What can hang from each mark
Z588: Z17 Z990
Z683: Z17 Z990
Z17: Z52 Z683
Z3: Z52 Z819
Z990: Z52 Z588
Z52: Z3 Z17 Z990

Known rows, with every way that one mark hangs from another
Z52[Z3 Z990]: -2.29	0.19	2.08	-0.16	0.58	1.40	0.94	0.35	0.03	-1.35	-2.45	-1.13	0.01	3.38	2.91	0.92	0.48	-0.26	0.25	0.55
Z990[Z52[Z17] Z588]: -1.05	0.75	3.69	-0.19	1.46	-1.04	1.10	0.39	-0.82	0.05	-3.94	-0.31	0.16	-0.45	0.26	1.81	3.16	-0.10	0.89	0.16
Z990[Z52 Z588[Z17]]: -0.82	0.91	2.51	0.52	1.20	-0.98	1.02	0.46	-1.18	-0.14	-3.95	-1.86	0.46	-2.86	1.32	0.66	4.43	0.38	0.42	0.85
Z990[Z588]: -0.06	0.59	-0.27	0.04	0.72	-1.00	0.31	-0.24	-0.01	-0.79	-0.87	-0.44	-1.01	-0.59	0.19	-0.49	2.20	0.22	0.24	-0.02
Z17[Z52[Z3]]: -0.89	-0.16	3.34	-1.32	1.41	0.81	0.29	0.94	-0.11	0.32	-2.32	0.11	0.86	3.08	0.50	0.97	1.22	-0.26	-0.16	0.23
Z17[Z683[Z990]]: 1.19	0.48	0.14	-1.93	-0.06	-0.08	0.77	-0.30	-0.41	0.11	-1.52	-2.51	0.37	0.70	0.90	0.12	0.17	0.12	1.19	-0.47
Z17[Z52[Z990]]: -1.44	0.07	3.56	-1.32	0.79	0.37	-0.34	-0.14	-0.47	-0.51	-1.14	-0.78	1.51	1.45	0.90	0.15	0.01	-0.13	0.10	0.14
Z3[Z52[Z990]]: -1.72	0.02	2.14	-0.96	0.41	-0.14	0.07	0.32	-0.65	-0.49	-0.93	-1.33	1.87	1.04	-0.24	0.85	-0.12	-0.21	0.58	0.22
Z17[Z52 Z683[Z990[Z588]]]: 0.88	0.74	2.49	-3.12	1.31	-0.68	0.51	-0.18	-0.69	0.06	-2.82	-2.68	0.92	1.22	0.52	0.13	1.89	0.16	1.20	-0.53
Z683[Z17 Z990]: 0.41	0.87	-1.08	-0.97	-0.20	-0.45	-0.89	1.15	0.14	-1.07	-1.62	-2.40	0.17	0.08	1.33	2.33	0.63	-0.02	0.47	-1.41
Z990[Z52 Z588]: -0.78	0.72	2.99	-0.22	0.94	-1.16	0.70	-0.56	-1.02	0.39	-2.82	-1.51	0.11	-2.51	-0.13	0.09	1.77	0.14	0.77	0.23
Z17[Z52 Z683]: 0.57	-0.22	3.31	-2.23	0.83	-0.09	0.25	0.26	-0.93	0.85	-0.56	-1.48	1.34	1.10	-0.30	-0.15	0.55	-0.04	0.52	-0.07
Z990[Z52[Z17[Z683]]]: -0.47	0.08	4.49	-0.88	0.69	-0.10	1.21	0.64	-1.18	1.10	-3.00	-0.90	1.25	0.30	0.19	2.04	1.03	-0.29	1.07	0.13
Z588[Z17[Z52[Z3]] Z990]: -0.48	0.10	3.30	0.59	1.14	2.08	0.62	1.77	-1.12	-1.70	-5.68	-1.53	0.50	1.37	3.60	0.52	3.99	0.24	0.02	0.44
Z3[Z52[Z17[Z683[Z990[Z588]]]] Z819]: -0.23	1.37	2.12	-3.12	1.18	-1.29	1.83	0.71	-0.98	0.37	-2.57	-1.39	0.88	5.13	-0.89	2.28	2.84	-0.61	1.73	-0.26
Z17[Z52[Z990] Z683]: -0.61	-0.03	4.23	-2.29	0.76	0.24	0.34	-0.12	-1.07	-0.12	-1.03	-2.33	1.71	1.60	1.01	-0.16	0.08	-0.09	0.74	0.08
Z52[Z3]: -0.80	-0.04	0.94	-0.09	0.67	0.97	0.86	0.84	0.23	-0.16	-1.94	-0.03	-0.39	2.68	1.23	0.93	1.02	-0.19	-0.04	0.34
Z683[Z990]: 0.42	0.74	-0.77	-1.12	0.03	0.05	0.07	-0.36	0.29	-0.37	-2.09	-1.18	0.24	0.65	0.88	0.58	-0.05	0.08	0.69	-0.51
Z588[Z17[Z52 Z683[Z990]]]: 0.74	0.51	1.53	-1.58	0.97	0.17	0.66	1.23	-0.71	-0.23	-3.30	-2.38	1.63	0.96	2.15	0.99	3.72	0.32	0.39	0.31
Z588[Z17 Z990]: 0.18	0.23	0.62	1.64	0.02	1.44	0.37	1.04	-1.00	-1.96	-3.92	-1.58	-0.20	-1.01	3.20	-0.18	3.00	0.46	0.16	0.25
Z3[Z52[Z990[Z588[Z17]]]]: -1.80	0.50	1.56	-0.46	1.03	-0.67	0.42	0.81	-0.76	-1.32	-2.21	-1.86	1.43	0.36	0.82	0.98	3.11	0.08	0.52	0.59

Rows
-1.48	0.46	3.35	-1.30	1.28	-0.28	-0.17	-0.30	-0.48	-1.01	-1.67	-1.05	0.90	1.02	1.00	-0.10	1.34	0.00	0.27	0.12 | Z17[Z52[Z990[Z588]]]
-1.14	0.19	2.56	-0.88	0.49	0.50	1.07	0.69	-0.38	-1.31	-1.87	-0.95	0.54	3.30	2.30	1.87	1.31	-0.31	0.93	0.06 | Z52[Z17[Z683] Z990]
0.20	0.02	3.86	-0.26	1.12	1.95	1.17	1.78	-1.61	-1.40	-5.57	-2.79	0.65	1.64	3.73	0.29	4.06	0.29	0.54	0.40 | Z588[Z17[Z52[Z3] Z683] Z990]
1.16	0.86	-0.09	-1.87	0.43	-0.74	0.95	-0.43	-0.39	-0.41	-2.07	-2.80	-0.28	0.28	0.97	-0.20	1.55	0.26	1.33	-0.47 | Z17[Z683[Z990[Z588]]]
-0.97	1.29	3.20	-1.92	0.97	0.48	1.68	0.41	-0.44	0.54	-5.52	-1.18	0.69	3.78	1.62	2.84	1.29	-0.52	1.38	-0.13 | Z683[Z990[Z52[Z3[Z819] Z17]]]
-0.42	1.67	1.52	-2.56	1.46	-0.78	-0.04	1.39	-0.23	-1.08	-3.90	-2.90	-0.15	3.31	1.76	2.65	3.31	-0.26	0.72	-1.20 | Z683[Z17[Z52[Z3[Z819]]] Z990[Z588]]
-0.97	0.74	2.11	-1.92	0.85	-0.71	1.22	1.08	-0.72	0.71	-1.20	0.43	1.14	4.97	-1.46	2.36	1.62	-0.80	0.85	0.04 | Z3[Z52[Z17] Z819]
-0.06	0.59	1.78	-0.72	1.82	-0.40	1.23	1.38	-0.64	-0.89	-3.41	-1.77	0.00	1.08	2.08	0.54	5.70	0.34	0.20	0.67 | Z990[Z588[Z17[Z52[Z3] Z683]]]
0.44	0.05	1.99	-0.84	0.95	0.14	0.59	1.46	-0.93	0.01	-1.95	-1.64	1.47	0.45	1.59	0.59	3.75	0.27	-0.03	0.64 | Z588[Z17[Z52 Z683]]
-1.75	0.39	1.84	-0.93	0.88	-0.79	0.23	0.16	-0.64	-1.03	-1.52	-1.65	1.21	0.69	-0.10	0.58	1.36	-0.08	0.73	0.22 | Z3[Z52[Z990[Z588]]]
-1.44	-0.03	3.22	-1.58	0.88	-0.10	0.85	1.24	-0.85	-0.62	-2.00	-1.23	1.97	3.20	0.27	2.29	1.43	-0.42	1.12	0.10 | Z3[Z52[Z17[Z683] Z990]]
-0.25	1.72	0.57	-1.66	1.52	-0.27	1.23	0.50	-0.08	-0.97	-4.85	-1.92	-0.10	2.93	2.47	1.18	4.49	0.09	0.69	0.14 | Z683[Z990[Z588[Z17[Z52[Z3[Z819]]]]]]
-1.25	0.30	4.76	-2.34	1.74	0.37	1.23	0.39	-0.93	-0.76	-3.05	-2.65	0.75	3.32	2.14	0.35	2.38	-0.10	0.87	0.34 | Z17[Z52[Z3 Z990[Z588]] Z683]
-2.05	1.47	2.09	-0.88	1.22	0.36	2.42	0.52	-0.79	-1.73	-3.60	-2.77	-0.73	4.62	4.04	0.78	4.38	-0.17	0.80	1.02 | Z52[Z3[Z819] Z990[Z588[Z17[Z683]]]]
-0.60	0.61	2.57	-1.68	1.13	0.75	2.60	1.55	-0.37	0.20	-2.89	-0.07	-0.57	7.33	1.58	2.63	2.76	-0.77	0.93	0.24 | Z52[Z3[Z819] Z17[Z683]]
-2.09	0.87	3.78	-1.78	1.04	1.19	2.64	1.07	-0.54	-0.99	-3.39	-1.20	-0.17	7.90	3.31	2.70	2.22	-0.83	1.22	0.44 | Z52[Z3[Z819] Z17[Z683] Z990]
-1.33	0.51	5.18	-3.02	1.21	0.81	1.56	0.18	-1.19	0.17	-2.21	-2.47	1.12	5.31	1.89	0.50	0.85	-0.50	0.95	0.41 | Z17[Z52[Z3[Z819] Z990] Z683]
-2.09	0.03	4.26	-1.35	1.38	1.13	0.37	0.54	-0.31	-0.64	-2.71	-0.72	1.18	3.63	1.84	0.92	0.76	-0.30	0.07	0.42 | Z17[Z52[Z3 Z990]]
-0.36	0.86	2.42	-1.27	0.61	0.03	0.66	0.12	-0.35	0.33	-4.54	-1.08	1.14	0.81	0.93	2.34	0.65	-0.20	1.20	-0.37 | Z683[Z990[Z52[Z17]]]
